Each row was made from one walk, in order. Every step used is in the known rows, and no mark comes twice. Write each row's walk.
In the rows, 128 means zero.
Known rows:
q-s-d-n: [101 138 116 113 111 133 129 184 106 152 159 131 152 190 116 125 155 100
 145 128 164 102 115 124 163 140 129 158  51 135 146 144 112 155 101 103
 142 118 115 151 172 133 121  91 141  85  64 120  94  71 119 151 132 117
 149 119 154 144]
g-s-x-d: [ 90 135 155 194 132 120  57  61 143  73 160 113 156 112 141 130  73 134
 138 129 117 121 133 100  98 111 131 119 168 135 114  99 140 145 153 125
 106 100 128  35  95 140 118 151 150 123 120 122 151 116 153 109 203 197
 143 129 163 126]
c-z-d: [181 150  88 132 162 103 130 140 135 157  96 141 128 124 162 118 210  92
  83  94 106  62 118 175 117 140  87 123 116 121 103 133 148 126 170 131
 109 155 106 157 113 126 162 134 150 134 239 132 161 165 128 138 191 159
 114 122 124 121]
s-l: [121 136 105 144 131 137 132  81 176 113  76 116 124 119 101 175 116  98
 115 125  99 149 146 120  89 121 149 132 133 144 136 121 181 123 128 214
 133 138 133 155 161 159 137 146 116 148 125 124 160 149 148 126 148 147
 143 142 129 158]
q-s: [115 145 105 130 121 139 135 104 137 132 118 118 142 128 112 117 136 121
 110 130 113  76 129 118 113 144 158 119  67 139 136 138 170 167 138 151
 135 110 108 153 139 105 118 136 127 117 123 114 153 139 179 122 111 125
 109 113 151 117]
n-d-x-s-q: [153 127 158 104 132 134 121 144 101 129 196 115  92 125 153 128 152 202
 162 142 120 161 143 162 133 112 146 104 115 128 207 132  96 155 129  71
 127 147 118  93  69 114  77 101  81  86  84 105 149  95 140 108  43 133
  97 138 150 131]
g-s-n-d-f: [169 132 105 153  62 117  76 138 176 100 127 148 153  59 138 155 106 144
 137 141 164 114 129 121 158  98  77  88 107 118 144 117  53 159  99 144
  96 132 134 172  68 127 178  98 103 118  91 114  51 134 101 123 135 150
  89 135 119 151]
c-z-d-n: [181 140  92 102 166  90 140 192 104 161 126 162 109 149 172 117 220  94
  81  81 138  61 101 145 144 156  70 136  97 106  80 148  83 123 135 126
 107 157 103 148 170 154 177 117 185 126 238 167 101 153  95 155 161 140
 143 116 110 121]
w-d: [144  89  84 164 176 148 159 134  95  99 131  92 128 137 131 129 106 134
 102 141 131 141 146 156  67 101 123  67 146 114 158 126 178  89 172 142
 106 143 133 146 128 128 145 129 119 139 186  97 181 176 171 127 200 120
 101  74 137 144]
c-z: [130 162  76 138 186 136 143  98 130 125 109 141 110 125 163 142 141 109
  68  87 113  91 120 159  89 145 114 135 144 107  89 132 176 147 135 148
  99 156  83 153  99 154 152 153 148 147 217 122 149 171 153 141 166 139
 115 130 112 112]
q-s-n: [130 167 123 124  95 130 109 116 172 121 106 144 171 134  90 116 136 110
 134 136 107  83 125  86 147 150 143 104  74 134 132 128 165 157 115 162
 135 107 128 143 146  83 125 150 126 111  64 125 114  97 142 132 174 114
 137 123 147 128]
q-s-d: [111 147 114 133 118 139 127 136 144 150 120 110 166 156 112 120 153 106
 139 142 130  94 130 157 131 112 138 124  66 151 167 127 165 147 141 119
 144 121 123 156 116 100 107 123 103 101  65  82 152  87 149 143 170 125
 128 120 171 136]
n-s-x: [ 98 156 122 153 112 116 133  64 127  95  80 115 105 114  99 114  56 119
 137 117 122 139 127 129 129  97 150 144 182 180 116 106 167 103 156 145
 158 119 148 127 119 132 101 140 135 178 108  95 171 125 138 109 118 132
 131 139  73 189]
z-d-n-s: [166  91 112 115  97  79 144 172  88 156  98 118 119 131 129  78 152 116
 156 124 151 103 116 114 188 145  98 166 112 149 127 154  81  84 133 138
 134 122 152 163 183 120 145 108 152 139 163 157 135 125  76 116 106 135
 129 105  74 138]
g-s: [147 146 104 142 119 147  93  84 156 105 140 129 144 105 133 129 108 130
 125 125 130  72 131 121  92 146 123 118 131 139 159 139 177 151 137 160
  76 112 110 113 115 135 146 141 147 130 158 123 132 135 162 119 138 159
 113 113 126 131]
s-x-d-f: [ 96  74 135 166 177 129 134  94 125 106 138 135 154 113 131 150 101 113
 117 119 135 184 115 119 119 102 156 138 148  78  50 106  77 134 116 115
 156 143 137  99  99 150 108 146 120 156 140 115  84 168 169 105 155 158
 139 166 176 120]
s-n-d: [130 111  89 158 110 120 150 150 148 107  95 117 136  88 140 134 104 147
 132 161 128 124 126 136 136  96 114 110 142 115 186 102 113 112 119 141
 124 140 167 190  94 103 158 106 117 146 134 121 142 125 106  97 187 135
  97 140  96 139]
n-s-l: [116 145 116 146  89 111 119  58 169 105  53  93 115 104  87 162  76 114
 133 123 111 165 144 110 128 106 151 139 139 192 128 128 182 111 142 209
 138 131 137 154 136 151 120 142  92 160  80 114 197 133 117 118 102 148
 131 123  76 142]
s-x-d: [ 67  98 145 181 176 124 127  87 113  93 132 109 141 123 135 125  77 127
 128 127 111 150 126 117  93 104 158 140 186 113 116  91 142 112 144 120
 145 123 142  72 107 129 104 155 146 159 150 129 153 137 167  99 209 162
 144 148 158 119]
w-d-x: [134  83  93 166 200 147 140 166  60  98 188 141 117 151 124 135 125 115
 121 118 132 177 151 148  60 111 121  63 148  91 155 141 150 131 175 114
 101 145 129 131 124 145 122 127 143 122 192 112 173 183 164 129 122 114
 120  90 144 184]
z-c: [156 148  73 104 184 145 136 118 118 144 112 102 157 131 132 118 185 164
  96 122 109  99 119 121  71 170 133 126 146 128 164 131 129 120 126 152
  93 117 165 149 163 127 119 138 128 164 206 120 115 165 154 118 152 123
 130 125 117 117]
n-d-s-q: [159  94 141 130  65 144 150 153 152 180 138 124  95 123 160 137 149 174
 129 156 140 106 142 188 127 107 126  88  87 139 181  99  96 103 117  66
 115 134 137 139  93 106 145 108 119  93  95 117 139 116 138 139  48  89
  87 127 115 139]
x-s-d-f: [146 129 138  84 148 152 152 135 136 146 150 112 167 123 106 133 117 149
 132 151 147 171 111 154 144 121 153 175 130 113 109 140 113 152 100 115
 147 145 120 138 104 129 106 115  39 121  71  76  53 106 131 137 134 110
 129 133 173  57]
c-z-d-n-s: [161 147 104 106 131  69 125 172  94 160 101 134  98 142 151 103 187  92
 110  91 142  97 114 135 186 143  68 163 101 153  63 149  90  96 137 133
 117 149 103 147 147 145 160 109 164 135 192 158 148 130  70 147 129 145
 131 102  66 115]
n-d-x-s: [121 127 133  92 164 139 132 134  82 113 183 107  96 105 151 110 120 176
 142 146 120 166 146 142 115 131 135 137 171 106 188 144 108 173 133 102
 126 134 119 134  81 110  88 100  70 137 162 120 189 135 122  94  51 136
  80 132 134 101]

Which walk is each row?
[109  72 151 154 120 114 140 147  82 140 129  95 128 155 148 121 110 165
 165 137 154 165 121  99 178 121 143 143  87 141 124  99  71  96  90 104
 117 140 110  69 118 136  93 113 142  88  74 148 116 100 121 125 119 147
 155 115 106  89]
x-d-n-s-q
[115 107 101 148 131 116 124 173 106 111 140 161 116  99 143 143 120 139
 157 135 131 151 139 120 143 111 105 102 150  92 194 127  98 144 123 118
 111 141 163 170  98 112 145 108 132 138 149 135 128 149 103 105 106 125
 110 160 102 185]
s-n-d-x
[150  86  86 141 111 124 150 166 150 125  93 144 137  79 134 152 113 137
 129 147 153 149 122 133 160  94 107 104 121  92 129 113  46 129  89 139
 130 147 165 219  89 115 164 101  98 146 124 113  57 162 105 103 134 120
  94 152 115 133]
s-n-d-f
[105 151 160 120 109 150 138 106 153 131 130 160 107 133 121 127  99 110
 118 125 124 117 130 123 113 148 148 138 171 130  93 127 166 117 144 105
 153 103 141 111 152 137 129 159 161 159 127 149 116 134 143 142  75  82
 139 144 116 162]
d-s-x
[116 143 154 102 122 131 106 106 128  94 149 102  91  96 114 154 117 154
 137 130 101 204 163 115 122 104 143 138 154 140 166 140 114 171 130 169
 134 137 123 127 108 135  96 103  53 141  99 117 195 128 104 103  52 158
 103 140 150 120]
n-d-x-s-l
[151 131 133  90 114 127 138 131 154 110 122 113 143  67 123 132  99 164
 129 176 138 163 122 119 169 117 121 127 131 106 128 121  72 146  83 131
 144 146 143 182  75 100 130  98  53 138  75 109  58 116  98 106 136 120
  96 138 137  53]
x-s-n-d-f
[206 170 165 111  89 118 117 170 163 210 121 167 124 156 168 121 252 118
  99 103 109  53 117 198 145 153  88  83  64 132  99 127 125  96 142  76
 107 152  93 100 115 111 172 142 160  68 139 151 105 122 122 181 105 103
 130 123 139 123]
c-z-d-s-q
[113 123 107 146 128 125 136 122 123 128  91  88 143 137 108 112  92 132
 164 139 147 148 127 162 144  83 124 164 143 161 163 114 176  99 144 125
 132 139 147 164  98 119 118 126  96 137  86  75 165  89 105 122 160 130
 128 123  83 130]
n-s-d
[137 142 115 123 112 125  90 172 123 125 190 139 143 155 136 136 129 114
 162 125 180  99 118 122 145 123  94 142 104 129 164 145 119 131 102 119
  89 118 115 115 154 163 155  99 153  94  93 125  63  81  93 158 163 155
 162 115 124 162]
g-s-d-n
[113  92  95 121 154 145 163 195  89 142 147 134 132 169 132 132 130 118
 149 131 171 138 109 140 139 126 120 174 122 106 160 143 122 105  97 111
 126 141 141 159 169 157 139  97 136 122 131 127  78 109 107 144 175 112
 165 139 116 149]
s-d-n
[113 130 122 121  89 113 131 108 134 120  72 117  91 130  94 156  89 102
 136 112 139 173 134  78 159 125 133 174 121 170 102 141 123 110 104 220
 139 126 128 167 187 185 133 113 129 148  85 150 139 122  87 134  77 140
 161 119  51 149]
d-n-s-l
[ 64  89 146 147 179 121 137 128  86  94 166 132 124 147 147 131  84 119
 130 123 143 168 115  86 132 131 145 165 159 102  98 119  81 112 107 116
 146 116 136  76 161 163 109 118 176 142 157 159 100 133 127 112 178 154
 169 149 147 124]
s-x-d-n
[ 97 176 143 142 101 132 114  70 160 101 127 137 130 137  99 126 118  98
 117 127 109  80 133 120 116 125 164 122  95 162 121 131 159 158 145 131
 175  99 125 124 139 127  94 149 149 134  92 109 144 112 174 122 131 121
 122 136 162 180]
q-s-x
[134 151 141  91 145 152 141 121 124 132 138  86 153 137 118 110 109 165
 145 156 125 143 128 156 118 121 151 159 149 136 168 124 185 130 126 121
 135 131 130 118 111 112 102 123  63 119  81  90 138  81 119 127 197 125
 132 125 159  59]
x-s-d
[ 59 126 163 171 137 117  98  77 131  91 133 105 153 136 126 118 100 116
 125 131 105 117 131 105 116 112 169 119 115 138 102 102 127 158 143 118
 164 102 120  64 111 102  82 154 139 126  88 112 171 104 177 115 177 164
 131 126 189 104]
q-s-x-d
[201 126  89 127 166 106 123 162 142 172 103 170 144 113 159 147 227  86
  73  87 126  91 104 175 129 141  85 118  97  85  42 148  73 139 137 131
 114 168 104 181 110 144 170 137 131 130 228 130  80 195 131 149 139 138
 108 134 146 120]
c-z-d-f
[ 57 127 157 142 145 115 110 122 100 102 167 125 135 161 129 120 115 101
 129 127 132 124 121  66 148 135 155 150  85 132  85 127  74 162 116 110
 163 100 114  65 150 133  89 125 166 107  90 157 121  99 142 120 152 150
 150 128 180 117]
q-s-x-d-n
[141 115 127 120  95 116 153 139 103 153 116 123 105 155 131 123 113 148
 155 122 155 133 115 114 173 138 134 147  76 150 141 129 107  91  92 119
 127 139 118 124 151 150 114 112 152  99  69 144  85 103 130 136  66 116
 155 123  72 153]
d-n-s-q
[126  90 110 119 101 151 161 159 137 148 114 114  95  97 161 120 124 151
 117 153 145 115 142 155 111 130 119 119 144 119 165 123 109 127 135 102
 120 117 143 178 107 101 155 100 117 139 174 137 170 156 118 116  53  86
  68 113  95 113]
n-d-s
[125  74 179 149 117 154 137 140 135 168 149 123 148 149 148 131 146 172
 130 152 128 144 126 144 126 148 160 109  96 107 123  97 134 115 111  72
 106 130 113  54 103  95 118 146 128  69  92 152 111 126 157 140 102 110
 138 121 163  65]
x-d-s-q
[190 155 177  83 130 113 102 175 124 137 160 161 164 130  92  89 177 150
 174 131  94 122 124  98 175 164 111 120 150 102 160 147 127 141 135 124
 128 122 152 104 137  72 114 137 103 114 122 149  95 101  85 119 149 134
 159 138 158 109]
z-d-x-s-n
[130 136 147 114  88 153 131 105 182 143  84 140 120 123  95 161 128 108
 110 126 103 149 145 115 108 149 141 121 132 139  94 142 178 127 119 187
 125 112 128 136 171 148 157 148 124 131 100 153 132 144 120 148  60  98
 138 128 119 121]
d-s-l
[124 128 157 157 123 146 142 108 127 103 158 135 105 156 111 135  98 106
  95 137 131 153 148 143  87 104 119  65 166 141 112 114 167  83 179  95
 135 111 142  94 147 134 137 135 157 133 124 122 164 134 149 156 138  73
 127  88 136 175]
w-d-s-x
[160 190 165 124 111 101 111 130 165 166 115 172 104 142 153 117 203  83
  79  96 104  63 119 169 132 143  78 108 140 138  50 131 134 112 166  81
 133 126 115 111 132 131 163 150 188 141 178 153 137 134 102 167 128 109
 135 130 127 153]
c-z-d-s-x
[119 164 174  88 157 144 108  83 135  96 157 131 111 133  90 159 126 133
 141 115  85 194 146  97 104 147 163 142 157 133 128 154 167 177 121 183
 142 127 102  99 152 148  87 148  76 128  96 134 149 130 132 119  60 145
 148 146 154 108]
d-x-s-l
[153 136 174 123  87 112 120 141 167 160 105 163 128 148 113 103 165 106
 127 123 112  82 125 154 129 137 108 112 149 140 117 138 122  94 166  89
 147 104 167 115 166 106 150 146 160 150 153 147 121 130 110 144 108 102
 133 135 133 166]
z-d-s-x
[140 137 151 106  98 142 143 141 169 139  99 169 150 115 107 131 108 129
 129 141 125 124 123  99 146 173 123 119 142 109 100 119 169 124 117 132
 106 104 139 141 153 100 163 149 155 128 108 166  75 124 101 145 120  75
 146 132  97 109]
d-s-n
[ 90 146 127 129 107 101 138 108 106 105 106 136  82 142 108 120  65 103
 145 111 151 141 123  79 162 123 124 174 159 160 105 144 115 101 116 139
 158 121 138 130 169 173 108 120 171 170 103 140 114 116 105 121  81 121
 158 139  66 183]
d-n-s-x
[ 98  61 151 133 146 161 146 131 117 141 145 113 148 128 142 115 105 149
 115 146 129 151 127 122 109 159 145 133 151 100 108 116 133 138 123 107
 104 107 120  83 115 101 133 151 134 119 172 158 145 157 132 124 108 110
 116 111 138  33]
x-d-s
[120 141 147  69 183 158 130 109  87 106 184 139 124 123 110 115 117 163
 144 128 111 157 135 103 104 169 157 156 169  86 134 161 161 184 125 138
 120 120  99 100 129 125  87 143  95 126 153 134 127 143 152 115  68 121
 128 132 156  88]
d-x-s
